What can hang from each mark:
zipa: vimig
lumi: tilo vule zipa
paba: zoke
vimig: tilo zipa
tilo: lumi runas sizu vimig
sizu: tilo vule zipa
vule: vimig
kelam: lumi
zoke: lumi

Each row was made from one small tree. The marks that hang from a mark follow it in brackets, in alphabetical order. Every link used is in the known rows. Write each row's tree.
In the rows, 128 means zero.
Known rows:
paba(zoke(lumi(vule))): [130 131 179 134 120 134 125 100 111 130 125 161 121 126 130 143 134 129
 163 137 124  89 139 140]
vimig(tilo(lumi) zipa): [115 127  88 125 114 116 121 106 112 145 110 118 132 136 120 134 143 115
 128 124 144 163 146 133]
zoke(lumi(tilo(runas))): [118 138 180 146 128 131 126 144 121 136 122 143 112  96 133 136 133 107
 131 146 128 105 136 147]
zipa(vimig(tilo(lumi runas sizu(vule)))): [105 127 158 121 157 148 118 180 116 146 117 117 122  84 119 134 135 106
 109 130 139 168 157 152]
kelam(lumi(tilo(runas sizu vimig(zipa)) vule)): [127 118 163 131  82 133 135 109 116 141 136 118 111 138  99 152 130  99
 129 147 135  80 160 176]
lumi(tilo(runas sizu vimig)): [103 124 138 124 147 142 126 169 132 142 127  86 108  36 131 142 128 104
 113 132 147  77 151 170]
paba(zoke(lumi(tilo))): [122 134 176 136 123 132 122  96 108 133 117 150 115 111 144 145 133 124
 152 142 132  71 135 137]
vimig(tilo(lumi runas sizu) zipa): [107 127  79 122 139 124 110 149 128 152 116 134 132 104 121 134 143 102
 106 122 162 176 158 149]
paba(zoke(lumi(tilo(runas sizu) vule(vimig) zipa))): [128 129 183 132 118 142 131  97 111 140 117 131 108  92 127 153 140 114
 161 136 129  62 152 169]
lumi(tilo(runas) vule zipa): [148 117 137 144  73 140 156 130 117 143 114  88 103  80 125 154 137  96
 191 130 112  64 147 187]
paba(zoke): [129 128 140 125 122 133 120 102 115 131 125 144 125 124 146 138 129 135
 150 128 134  94 132 127]
zoke(lumi(tilo(vimig))): [112 135 187 137 133 131 133 119 115 133 123 121 108  88 122 137 133 113
 128 147 125  87 138 152]
zoke(lumi(vule zipa(vimig))): [138 131 194 137 109 138 145 109 105 135 121 144 112 118  97 143 137 110
 157 140 105 135 145 167]
kelam(lumi(tilo vule(vimig) zipa)): [147 119 177 138  57 130 152  53 107 136 123  97 108 180  97 154 135 104
 151 148 112  56 150 173]
kelam(lumi(vule(vimig(tilo(runas sizu) zipa)))): [130 122 159 128  94 130 130 101 122 138 131 120 126 177  91 145 138 111
 120 138 131 118 158 160]
sizu(tilo vule): [130 116  95 132 132 145 147 184 147 142 122  90 125  64 145 126 146 125
 123 120 126  88 141 138]
tilo(lumi runas vimig): [ 99 126 162 122  90 137 109 153 108 141 156 136 119  95 119 114 122 115
 132 135 129 108 153 158]
sizu(vule zipa(vimig(tilo(lumi runas)))): [112 119 136 124 108 149 132 160 126 161 136 128 125  42 118 135 153  93
 136 129 140 143 144 163]
sizu(zipa(vimig)): [113 126 133 120 106 139 129 125 118 149 133 144 129  73 114 139 138 101
 131 126 137 158 132 150]
paba(zoke(lumi(tilo(runas sizu(vule) vimig) zipa))): [124 129 174 129 129 143 129 108 110 142 122 140 106  69 138 149 139 116
 149 140 135  63 149 166]
zoke(lumi): [124 138 174 137 137 126 126 121 122 128 128 161 123 129 119 128 133 122
 123 143 124 133 131 134]
zoke(lumi(tilo(runas sizu vimig) vule zipa)): [127 128 184 137 122 140 145 130 117 141 123 121 101  63 103 148 139  97
 149 144 123  82 156 192]
tilo(runas sizu(vule(vimig))): [113 124 133 117 174 150 120 197 158 144 140 111 122  60 121 128 141 112
  93 122 152 127 155 164]

Write each row's tree:
[102 118  97 126  65 144 130 171 128 161 146 129 130  25 117 125 142  93
 145 122 136  92 154 173]  sizu(tilo(lumi(vule) runas vimig) zipa)
[ 99 127 119 113 144 132 115 129 129 148 118  77 127 107 106 133 148 113
  98 115 149 146 162 153]  vule(vimig(tilo(lumi runas sizu) zipa))
[130 130 177 129 135 140 131 100 104 138 112 150 117 104 122 152 140 120
 157 136 128 105 150 160]  paba(zoke(lumi(vule zipa(vimig(tilo(sizu))))))
[118 128 177 129 121 139 129 100 112 140 125 145 113  76 124 152 138 113
 158 140 137  59 147 163]  paba(zoke(lumi(tilo(sizu(zipa) vimig) vule)))
[127 131 172 129 131 140 127 106 113 140 116 139 118  98 123 149 143 120
 155 131 131  91 153 163]  paba(zoke(lumi(vule(vimig(tilo(runas sizu))) zipa)))
[145 121 170 132  87 136 141  99 105 141 125 138 119 167  94 151 133 103
 138 144 121 130 157 173]  kelam(lumi(vule zipa(vimig(tilo(runas sizu)))))
[ 98 120 155 112 139 148 113 178 130 147 161 133 115  61 107 116 130 106
 103 137 152 103 168 179]  tilo(lumi runas sizu(vule) vimig)
[130 130 181 134 114 141 128 113 100 140 115 150 117  99 130 150 140 118
 169 133 121 106 149 158]  paba(zoke(lumi(vule zipa(vimig(tilo(runas))))))
[109 122  92 124 105 145 136 163 126 157 121 122 131  36 128 138 144 100
 121 117 135 138 140 150]  sizu(tilo zipa(vimig))
[103 119 131 122 140 148 132 171 139 152 135  89 108   4 128 143 140  93
 119 132 154  69 152 182]  lumi(tilo(runas sizu(vule zipa) vimig))
[115 126 101 137  97 136 121 182 130 143 128 135 130  99 145 116 130 115
 126 127 129 107 144 134]  sizu(tilo(lumi runas))
[124 121 110 135  80 141 134 161 125 146 125 108 123  98 128 124 137 110
 145 121 118  92 155 158]  sizu(tilo(lumi(vule(vimig) zipa) runas))
[125 123 158 132  78 123 133  73 104 137 132 116 112 161 113 146 128 111
 119 149 131  83 144 151]  kelam(lumi(tilo(vimig(zipa))))
[147 121 170 131  89 133 145  80 103 138 122 134 119 176  90 152 133 106
 136 145 119 125 155 170]  kelam(lumi(vule zipa(vimig(tilo(sizu)))))
[133 124 160 135 106 128 135  94 123 134 129 132 114 164 116 144 129 107
 108 155 140  76 143 149]  kelam(lumi(tilo(sizu(vule))))
[120 135 177 138 154 133 134 131 131 134 121 137 109  92 122 138 137 107
 114 150 137  93 139 152]  zoke(lumi(tilo(sizu(vule))))
[137 122 179 132  79 129 136  80 116 129 137 121 124 200  92 141 131 120
 132 144 117  96 148 149]  kelam(lumi(vule(vimig)))
[104 117 145 120  64 136 117 140 105 148 155 123 116 100 100 125 130 108
 156 126 125 121 163 174]  tilo(lumi(vule) runas vimig(zipa))
[124 119 134 123 118 135 140 121 129 137 116  62 125 116  97 144 147 122
 149 113 120 120 153 156]  lumi(vule(vimig(tilo zipa)))
[122 121 151 128 121 140 137 148 133 134 120  69 126 106 104 139 142 122
 151 117 119 108 152 158]  lumi(vule(vimig(tilo(runas))))
[118 121 122 110 175 140 131 138 150 138 131  98 121  90 107 134 145 119
  90 123 151 125 151 155]  tilo(sizu(vule(vimig(zipa))))
[107 126 116 115 144 129 127 109 127 142 109  53 128 109 111 140 151 126
 110 109 136 142 150 142]  vule(vimig(tilo zipa))
[141 119 141 127 104 141 152 115 122 141 114  64 119 100  99 147 147 116
 168 115 109 104 155 180]  lumi(vule(vimig(tilo(runas))) zipa)
[106 128 130 124 103 139 121 142 116 155 130 144 132  67 117 136 141  94
 131 127 142 163 139 154]  sizu(zipa(vimig(tilo(lumi runas))))
[106 120 111 131  64 149 127 181 121 163 134 145 129  47 120 130 142  85
 144 123 132 130 152 164]  sizu(tilo(lumi(vule) runas) zipa(vimig))
[122 121 128 123 126 142 142 135 121 148 121  83 100  30 127 149 133  97
 130 131 138  75 154 194]  lumi(tilo(runas sizu vimig) zipa)
[136 113 149 134  74 145 157 132 110 146 121  65  98  47 116 154 136  99
 187 127 109  52 156 202]  lumi(tilo(runas vimig) vule zipa)
[113 130 172 128 129 142 122 119 118 145 130 150 112  56 138 146 141 111
 143 140 144  68 146 160]  paba(zoke(lumi(tilo(runas sizu(vule zipa) vimig))))
